Each row comes from the steps of one walk. Every step used is in the known rows, and no mark comes twice. Write the walk behind each row, first mark first.
Known rows
n -> s -> v -> l: [ -4  -8   1   0   3   0  -3   5  -4   1   5  -8  -1   8   0  -6  -8   1
  -1   5  -7  12  -1  -4  -2   1   4   5   4  14  10  -7   9   2  -5  -9
  11   0   2  -3  12  -3   5  -4  -5  -2  11  -8 -11   1   1  11  -3  -1
 -26   1  -2]
n -> s -> q -> l -> g: [  3  -6  -7 -11  -3   6   0   5 -19  14   2  -4   3 -17  10  16   0  -1
  -6   6  -2  -9  -8  21   3  16  -8 -21   2  12 -12  15   5  -9  10  -6
   6  -8  -3   6   5   5   5   0  -1  -3   8 -12  11   9  -3   3   0  -5
  -1  -4   0]
k -> v -> l -> n -> s: [ -3  -4   1  26  14   0   9   6   8   9  -4   5   0  -3  -8 -14  -4   2
   1  -2  -7  23  -6 -18   9  -6   1  -7  -3   7 -14   1   3   0   2 -13
  11   6  -2 -10  10   7  10   4  -5  -1  11  26  -1  -1  -4   0  -7   1
 -15  -3   5]
v -> l: [-13  -5   0  11   4 -20 -10  -7  11  -9  -2   0  -7  12  -3  -9  -1  -1
  -3   1   4   8   3  -8  -7  -5  14   6  -1  -3   5 -12  -2  -5  -2   5
  -4   7   4  -2  -2  -1  -3   3  -2  -1  -4   6  -4   7  -6   1  -5  11
  -8  -4  -2]
g -> b: [ -1   7   2   5  -1 -18  -4  -7   8  -6  -4   7  -4  10  -5   0  -9   2
   0  -2   0  -4   2  -2   0  -4  10   8  -1  -8   8   3  -2   0  -5   8
   0   6   3   4 -13  14   2   0  -1  -4  -5  -3  -3  -3   2  -5   2   4
   6   2  -8]
s -> g: [  0   7  -8  -7   3  -8 -11  -5   8   0  -7  -6   0   7   3 -11   8   0
 -10   2   1   4   7   2 -13 -10  10   5   5  -3   1   2  -2  -9  -2   3
   6   3   6   6   0   8  -3   4   2  -6  -8  -2  -5   1   6  -2  -3   6
   7  -2   5]
h -> n -> s -> v: [  2   4  -3  -2  -1  -4   4  19  -1   1 -16  -8   7   8  13 -16  -9  -6
   1  11  -8   7  -4   7   6  -2   1  20   4  12   0  -2   7   2  -6 -18
   7 -11   2 -14   8 -16  -6  -1 -11  -3  17   0 -10   4  -2   1   4  -9
  -9   2   8]
g -> l -> v: [  1   4   8  17  -1  13   6  -9 -10  -1  11   9  -2   1   3   6   0  15
   0   1  -6   0   1   2  15  11   5   4  -4 -10  -4  -9   0   4 -13  12
   2  11   2  -4 -11 -20   2  -2   2  -2   9  10  -3   1   1  -1   1  -4
   4   7   1]
t -> q -> l -> v -> k: [-12  -9   2  11  -7  16  -7  -8   2 -17 -16 -20  -3  -4   1  -8   9   0
  11  -2  20   3  -8   7  -4  15   1   4   6  -6  10  12 -10  19 -21   9
 -19   8  -7   0 -12   4 -13 -10   0   6  -5 -13   9  -1 -13   7   7  -6
   1   2  12]
q -> s -> n: [  1   0  -8 -18  -1 -12  -7   9  16  -7 -13  -5   4   2  -8 -11   6 -10
   4  -2  18   3  -6   4 -14 -12   1  15   1   1  18   9  -5  13  -5  -2
  -5  -7  -4  -2   1  12   0   5  -1  -3 -23 -16  -6  -9   0  -3   2  10
   4  -2   0]
h -> n: [ -7   9  -4  11   3 -27  -4   5  13  -8 -24   0   3  12  10 -17  -3  -9
  -1   7   2   5   1   2   1  -7  12  21   1  -5  -4  -9  -3  -5  -3  -5
  -8  -3   4 -13  -7 -14 -14   5 -10  -2   2  13  -3  11  -9  -7   2   4
   6  -3   5]
b -> g -> l: [ -1   7   9  14   5  -6   4 -14  -4  -6   2  18  -5   2   4  23 -14   2
  -5   2  -5  -4  14   8   1   6  11  -7  -7 -14   3 -19   4  -8   5  13
   1   9   4  -3 -11 -14  -8   2   7   5  12  14  -1  -4   5  -2  -7  -2
  16   1  -9]
t -> q -> l -> n -> s: [  0  -1  -3   0  -9 -10  -2  -1   1  -3 -17 -20   2 -21   7 -12  -2  -7
   9   5  -1  18 -12   5   5  32  -8 -16   9   6   0  13  -3  21 -12  -9
  -4 -18 -18  -4  -7   3  -5   1  -4  -2   6  -4  13  12 -11   1  -3  -2
  10  -3  10]
v -> l -> g -> s -> n: [  0  -4   0   4   8   7   4   7   8   0  25   5   2  -4  -5  21  11   8
   1   2  -2 -11  -1  -4  -3  -4   0  -2  -1   4 -13  -7  -5   2   8  14
  17   9   0   1   3  -2   9   4   4   9  -4   5  -5   1  14  -3  -1   4
 -13  -2  -5]
n -> s -> v: [  6   3  -3 -11  -1   3   2   5  -6   1  -6  -5   1   7   5 -10  -7   0
  -6   3  -7   8  -1   6   0   2   3   7   4  11   4  -2  11   5 -12 -12
  11  -6   3  -5   6  -4   1  -2  -5 -10  14  -5 -10   0   1   7   2  -6
 -11   6   1]
n -> s: [ -1   5  -6  -7   0 -17  -3   3  -2   1 -19  -3  -2   5   6 -11 -15  -2
  -7   5   0   9  -1   5  -4   2   3  -8   1   4  -1  -8   5  -2  -9  -8
   5  -5   0  -8   4  -4  -4   5  -6 -11  10   3  -6   5  -1   2  -1   3
   0   0   4]
h -> n -> s: [ -4   6  -6   3   3 -24  -1  16   3  -1 -27  -5   5   7  12 -15 -17  -8
  -1  11  -1   8  -5   5   3  -2   4   6   2   5  -5  -9   5  -5  -2 -15
   1 -11   1 -17   6 -16 -12   5 -13  -5  13  10  -6   9  -5  -2   1  -2
   1  -3  10]
t -> q: [ -2   9  -1  -8 -11 -22  -8 -12  16 -16 -16  -8  -5  11   0 -15   2  -4
   0  -1   2   9   6   4  -8   3   4   7   4  -6  18   0  -3   7 -15   5
 -16  -6  -3  -3 -11   2  -8  -2  -1  -7  -5  -4   4  12  -7  -2   2  10
  16   1   3]
h -> n -> s -> g: [  1   5  -8  -6   4 -12  -6  19   2   5 -21 -13   8   3  14 -14  -8  -6
  -4  13  -3   5   0   7  -2  -7   2   5   7   8  -3  -2   6 -11   5 -14
  13 -10   2 -10  14  -6 -10   5 -10  -2   4  -2  -7   6   6  -3  -2  -4
   2  -6  16]
t -> q -> l -> g -> b: [  1   2   2   4 -12  -5  -5  -9   7  -9  -1 -13  -2 -13   1  14   1   0
  10  -2   4 -21  -5  14   8  23  -3  -5   6  -7  11  28  -8  11  -2  18
  -5   3 -13  13 -18  22   1  -5   1   6  -6 -19  18  10  -1  -5   3  -2
  13   1  -7]
k -> v -> y: [-12   1   0  11   9  10   2   0  21  -5 -36   8  -4  14 -13 -19  -2  -4
  -2 -16  17   7   6  -5  -1 -39   5   8  -2   5  -1   1  -4 -11   4   6
  -7  14   7  -9  -2   7   8   2  -4  -7  -3  11  -3 -13  -9   0   3   8
  -6   0  -5]
l -> n: [ -2  11  -3  11   4  -7   1 -10   9  -1  -3   7   2   0   5 -10   8   5
  -7   1  -8  18  -2  -6   3   2  12   9  -1  -7 -14   1 -10   6 -14  -3
   3   2   1  -4 -10   2   0   7   1  -6  -1  21   1   7  -5  -6  -2   4
   3  -1   7]
k -> v: [ -1   7  -3  14   7  -8   4  -2  15   0 -21   8  -5  14 -11 -21   1  -4
  -1  -9   9   7   5  -4  -1 -18   7   7  -4  -5  -5   4   3  -7  -4   3
 -10  10   7  -9  -4   3   2   5  -2  -9   4  16  -4  -4  -5  -3   0   9
   7   3  -3]
b -> g -> s -> q -> l: [  3  -6   4  -5  -2  -3   7  -5 -11   2   6  15  -2  -6   6  27 -10 -10
   0  -3   3 -11   3  12 -12  17  -6 -16  -6  -4 -15  -5   6  -3  16   3
  -9  -2  -2   6  -5 -16  -6   0   8   8  11  -5   9 -10   1   0  -3  -3
  13  -1 -14]
g -> s -> v: [  7   3   2  -5  -4   8   9   0  -2  -4   8   2   0  11  -1  -2  -1   0
   2  -3  -6  -2   2  -5   0   1  -1   9   0   2  -5 -12   5  10 -10   5
   3   1   3   1   0 -20   2  -2   1  -1  13  -1  -8  -9   6   2   5  -2
  -6   8  -5]
b -> g: [ -1  10   0   6   7 -16  -2 -15   8  -4 -11  14  -3  10   8  10 -10  -2
 -10   0   3   3  11  10 -13   2  17   4  -5 -13  -5  -4  -1  -6  -3  -1
  -1   7   6  -7 -12  -2 -10   6   5  -1   6  15   0   2  -2   1  -5   2
  13   1  -6]
q -> s -> g -> l: [  3   0  -1  -8  -5   4  -9   1  -6   0  -2 -12   0  -6  -8   0  -1   0
   5   1   3 -13   3  -3   0  -8  -4  -6   3  -4  21  -5   3  -1   5  11
   1  -4  -3   9   9   0  -4  -1   2   4 -16 -19  -3 -13   9  -4  -2   1
  10   0   4]
n -> s -> g -> l -> q: [  7   2   3  -6  -1  16  -1   4 -26  11  17  -3   1 -11   5  10  -2  11
  -6   8 -10  -7   6  -6   8   0 -11 -23   1   3  -8 -18   8 -18  11   0
  13  -6   3   3  10  -5   1   0   2  -2   6   4  -7   2  14   0  -2  -9
   0  -1   4]

Which walk is each row?
[  5   0  -6   3   1  10   5   8   4   2   7  -5   6 -20   1  21   8  -1
   5   2   9 -18  -9  10   1  15  -5  -9   1   3 -21  10  -5  10   6  14
   8   2  -8   5  -6  -4   7   6   3   6  -1  -3   1  -4  10  -6   1   0
   1  -1  -7]  q -> l -> g -> s -> n
[  4   7   3   3   5 -11   8 -10   2  -3  -1  17  -4   6   6  20 -17  -2
  -5  -2   1  -8   9   3  -9   7   6  -8  -6 -12 -16 -18   4  -2   1   5
   2   6   3  -4  -7 -19  -9   3   6   3  16  16  -1  -7   7  -1  -4  -1
  13   4  -8]  b -> g -> s
[ -5 -13   2  11   5   0   0   6   5   5   3   4  -4   5 -15 -15   5  -5
   8 -14  19  -5  -4 -20  -1 -18  -7   1  -7  -2  -4   5  -4  -6  10  -7
 -20   5   2  -4   8   8   3   2  -1   4 -13  12   2  -1  -9   2   1   7
 -12  -1  -2]  k -> v -> l -> q -> s
[  0  -9   1   9  13  11   9   9  -1  15  12  12   1  -2  -9  -8   5   1
  -2  -3 -12  24  -4 -15   6 -13  -8  -5  -5  13 -11   4   4  -7  11 -16
   7   2   2  -4  15  12  17  -1  -3   0   5  15   2  -1  -4   0  -5  -2
 -16  -6   3]  k -> v -> l -> n -> s -> q
[  5   1   0 -16  -6  -4   5   1  -7   2   9  13  -2  10  -2   6   0   0
  -3  -2  -6  -1   4  -4  -6  -7  -8  -4  -5   1 -10 -17   4  -4   5   3
  -5  -2   5   5   1 -12   1  -2   2  -2   3  -3  -2  -5   3  -3   5   3
   5   0  -4]  g -> s -> q
[ -4 -11   3 -14 -14  -3  -9  -1  12 -15   2 -22  -4   7 -11 -16   7  -7
  14  -5   6   1  -3  -6  -8   2  -5  18   6   4  43   7  -2  23 -10  -3
 -16  -8  -8   5   7   7  -4 -10  -1   6 -17 -31   5   1  -9   9   2   5
 -11   2   2]  t -> q -> s -> v -> l
[  4   1  -5 -23  -4  -9  -2   5 -10   6  -5   6  -1   6   3  -3  -5  -2
  -8   4  -6  11   2   8  -7  -6  -3  -8  -2  10   2  -7   8  -9   1 -12
   3  -9   5  -1   9   1   2   0  -4 -10   4  -6  -3   4  -2   3   1   0
   0  -3   2]  n -> s -> q
[  1  -2  -3  10  -3   4   6  -1  -6   4   1  -7  -1 -15   8  18  -1   0
   4   0   6 -22  -8   5   7  21  -3 -19   1  -3 -27   1  -3   3   1  12
   1   3  -6   4  -6 -14  -3   5   2   4  11   4   8   0   1  -1   2   0
   2   3  -4]  q -> l -> g -> s
[  3  -1   9   1   0   6   2  -9 -16   2  13  15   0  -8   2  27 -10   4
   0  -2   5 -20   6  -1   4   5  -5 -11 -10 -17   0 -13  -2  -5  12   0
 -12  -2   0  -2  -5 -10 -10   0   8   8  -1  11   4  -5   2   1  -2  -5
  11   3  -8]  b -> g -> l -> q -> s
[  6   1  -1 -25 -15 -11 -14  -1  12 -10  -6 -19   0   0 -12  -6   1  -5
  13  -6   8 -12   1   1  -9  -3  -9   5   8  -7  42  23  -2  14  -3   5
  -6  -8 -11  16   1  31  -2  -8   1   5 -30 -41   5  -9   7  -2   3   3
  17   1   3]  t -> q -> s -> g -> b
[ -5 -13  -4 -10   2   2 -16   2   0   5  17 -13  -1  -3  -3  -6  13   0
  -2  -3  12  -8  -2 -15 -11 -11  -4  -2   2  -1   4   3  -7  -8  11  -7
  -5  -2   2  10  12  12  -1   2   1   6 -25  -7  -1   2   1   3  -3   5
 -11  -6   5]  v -> l -> q -> s -> g
[  2  -5  -2  17  17  14   4   8   7  16   3  -5   4  -7  -7 -15   6   4
  -2   0  -7  19  -1 -18   2 -11  -3  -7   2   9 -12   9   5  -6   7 -11
  22   5   0  -1  18  15  11   5   0   2   3  15  -4  -5   8  -1 -10  -2
 -15  -5  10]  k -> v -> l -> n -> s -> g
[  6   2   3  -9  -9  11  -2  -5   1  -4   9 -18   5 -17  -7  -3  13   6
  12   0 -10   2  -1  -8   7   5 -14  -4   8  -4  27   5  -6  17  -4   6
   0 -12 -14  11   4  10  -4  -4   6   9 -20 -17  10  -5   4  -7  -1  -2
  18  -1  12]  t -> q -> s -> g -> l -> n
[ -5  -6   0 -18 -10  15  -7   3   6 -20 -14 -22  -3  10 -11 -16   6  -6
  14  -7  13  -1  -2  -4 -13 -16  -3  18   8   3  44   6  -6  23 -17   0
 -16  -6  -4   2   4  15 -13 -16  -1   6 -17 -32  -1 -14  -9  11  10  -4
  -8   6  10]  t -> q -> s -> v -> k
[  8   2   5 -14   3  -2   8  -7  -6   2  12  27  -2   9   4  26  -8  -2
  -7  -2  -5  -5  12   7 -11   0  -3  -6 -10  -7 -12 -14   6  -8  11   1
  -1   2   6   1  -1 -13  -4  -2  10   5  12   7   1  -8   5   0  -1  -2
  14   1  -8]  b -> g -> s -> q
[  3  -2  -4 -20  -3  -1  -3   8   7  -1   3  -1   5  -3  -5  -5  15  -6
  -2  -4  18  -3  -6  -2  -8 -11  -5  12  -4  -1   1  10 -10   7   3  -9
 -11 -10   0  -2  -1  12   3   3   2  -2 -24  -3  -5  -1   1  -2   4   7
   2  -2  -2]  l -> q -> s -> n
[  7   5  -4 -13   1  -5  -9   5  -1   6  -2  -6   0  -1  -1   3 -13   2
  -5   5  -4  -2   2   1  -6  -2  -1  -7   4   4   8   9   8  -5   4  -2
  22  -1   1   9   7  22   4  -1  -3  -3  -2 -17  -7  -8  17  -2  -2  -4
   0   1   1]  n -> s -> g -> b
[ -3  -7   6   7   2  11  -2  -5  -3  -1  28   1  -3  10   3  -4  15   4
  -5   0  -3   2   2 -11   0  -3   5  16  -2   3  -6  -4  -3  -4   0  -3
  -4   5   8   2  -1  -2   7  -3   3   0   0   8  -5  10  -2   6   2  -2
 -23   1  -5]  s -> v -> l -> q
[  7   2   4  10   3  18   4  18 -17  10   3  -7  11  -7  13   1  -6  10
   3  15 -14  -2  -3   7  18   9  -5   3   2   4  -6  -7   8  -4   2  -5
  19  -1   0  -7  11 -23  -4  -2  -7   5  12   1  -6   1  12  -5   1 -17
   1   1  15]  h -> n -> s -> g -> l -> v
[ -5   3  -7  13   0  -2  -3  -7   0   1  -8  -8   0 -14   9   8   5  -2
  -2   2   8 -13  -6  15   4  16   9  -8   3  -4 -14  16  -6  -3  -1   9
  -1   5  -3   4 -10   1  -2   7   1  -1   1   3  10  11  -6  -2  -2   3
   2  -1  -3]  q -> l -> g
[  3  -9   4   8   8  19  15   7  -3  13  26  18  -3   4 -12  16  10   7
   0  -9  -8 -13   4 -11   6 -16 -11  -8  -9   5 -20  -5   4 -16  18   8
   5  16   6   4  10  -3  14  -4   4   8   7  11   5  -4   4  -1   2  -1
  -9   1  -5]  k -> v -> l -> g -> s -> q
[  6  -2   7  -6  -9  24   5   2 -21   2  22  -1   1  -4  -3   6   6   3
   8  -3  -2 -16  -1 -10  13   0 -11   5  -3   0   9  -7   1   5   0  -1
 -10  -5   0   3   3 -10   2  -6   4   4  -3  -7  -2  -8   1   4   7  -7
  -5   8  -4]  g -> l -> q -> s -> v
[ -7   0  -3  -1 -14 -21 -11 -11  11 -15 -24 -19  -5  -3   0 -14   2 -12
  12  -1  13   3  -3   9  -7  20   1  -4   7  -3  14   9  -4  13  -9   8
 -23  -6 -10   1 -14   0 -10   0  -1  -1  -6 -13  11  10 -12  -1  -1   8
  18  -2  -1]  t -> q -> l
[  4   0  -4 -13  -6   0  -2   1   4  -4  -5 -10   1   6  -4 -15   2  -6
   5  -4   8  -2  -5   1  -6  -6   2  19   2   2  19   9   1  14 -12  -7
  -6  -5  -1   1   4   1  -2  -2  -1  -4  -9 -18  -3  -8  -5   5   5   3
  -5   8  -1]  q -> s -> v
[  2  11   1   7   4  -4  -1  -7   5   1   8   9  -1   1   1  18  -1  10
  -5  -1  -5 -18   2   4   7   2   9   3  -2 -10  -4  14  -7  -5  -2  12
  12  12   2   7 -11  18   4   1   1   0  -3   2   3   4   6  -4   3  -2
   3   4  -6]  l -> g -> b
[ -4  -3   4  18   8  10   2  -7   8  -3  22  -1   2   1   1  -7  16   6
  -2   0 -15  20  -3 -15   5   2  11  21   3   3  -2   3  -6  11  -8  -2
  10   5   3   2  -1   3   7   0   3   2  -1  10  -1   4  -2   0  -4   0
 -22   0   1]  s -> v -> l -> n
[ -7 -16   1 -11  -4  31   0   8 -14   7 -12  -3   4 -12   8   4  -2  -1
  -1  -3  11   6 -12  20   4   5  -9  -7   1  18  -8  13  -2   2   6  -9
   1  -1  -3   0   6  -2  11  -5  -3  -4   1 -18   5  -5 -10  13   3  -9
 -18  -2  -2]  n -> s -> q -> l -> v -> y
[ -4  -6  -6  -7  -6  -9  -5  -4  -2  -1  -6  -1  -1  -2   2  -4   7 -10
   2  -1   8   2  -1  11  -8   6   0  -3   0   3  -1   7   0  -4   5   2
 -16  -4   0   6  -7   2   0   2   1  -3  -5 -13   7   3 -10  -1  -1   5
   6  -5  -6]  s -> q -> l
[ -2  -2   6  29  13   5   3   0  12   5  12  12  -5   5 -15  11   1   9
   2  -9  -1 -15   3  -9  11 -13   6   4  -4  -5  -3  18  -1 -11  11  16
  10  25   3   7  -3  24  16  -1   0   6  -1   9   4  -2   6  -4  -1   2
 -13   1 -10]  k -> v -> l -> g -> b
[  1   5  11  11   3   6   8 -15 -15   1  19  22  -2  -5   9  30  -5   8
  -8   1  -6 -11  15   1   7   6   3  -9 -10 -17 -15 -18   0 -15   9   6
  -5   6   7  -4 -14 -13  -4   1  11   5  12  26   0   3   5  -2  -4  -6
  13   1 -10]  b -> g -> l -> q
[  5   4  -3 -14   1   1   5   2 -10  10   8  11   6  -5   7  -2   4   5
 -10   5 -17  24  -5   0   2   1  -4  -4  -1  10 -11   1   0  -1  -1 -16
  11 -11   2  -1   6   7   6   0   0  -9   3   7   2   6  -3   1  -1  -4
  -1  -3   7]  l -> n -> s -> q
[  6   2   5  -4   1  12  10   3 -22  10  19  14   5 -13   1  10   1   9
  -4   7 -27  14  -2  -3  15   3 -10 -14  -3   7  -3 -14   5  -3   6  -4
  11  -9   0   1   6  -3   8  -3   1  -1   9   6   2  -3   3  -3  -2  -9
   1  -4   3]  g -> l -> n -> s -> q
[  0   4   8  11  -2   4   4  -7 -14  -1  15  11  -5  -1   1   9   3   9
  -4   2  -5  -7   6 -10  12  -1  -2  -9  -5  -9  -9 -23  -3 -12   4  10
  -9   2   5  -2 -11 -13   0   2   3  -1   3  19  -3   6   1  -4   2   0
   5   0  -4]  g -> l -> q
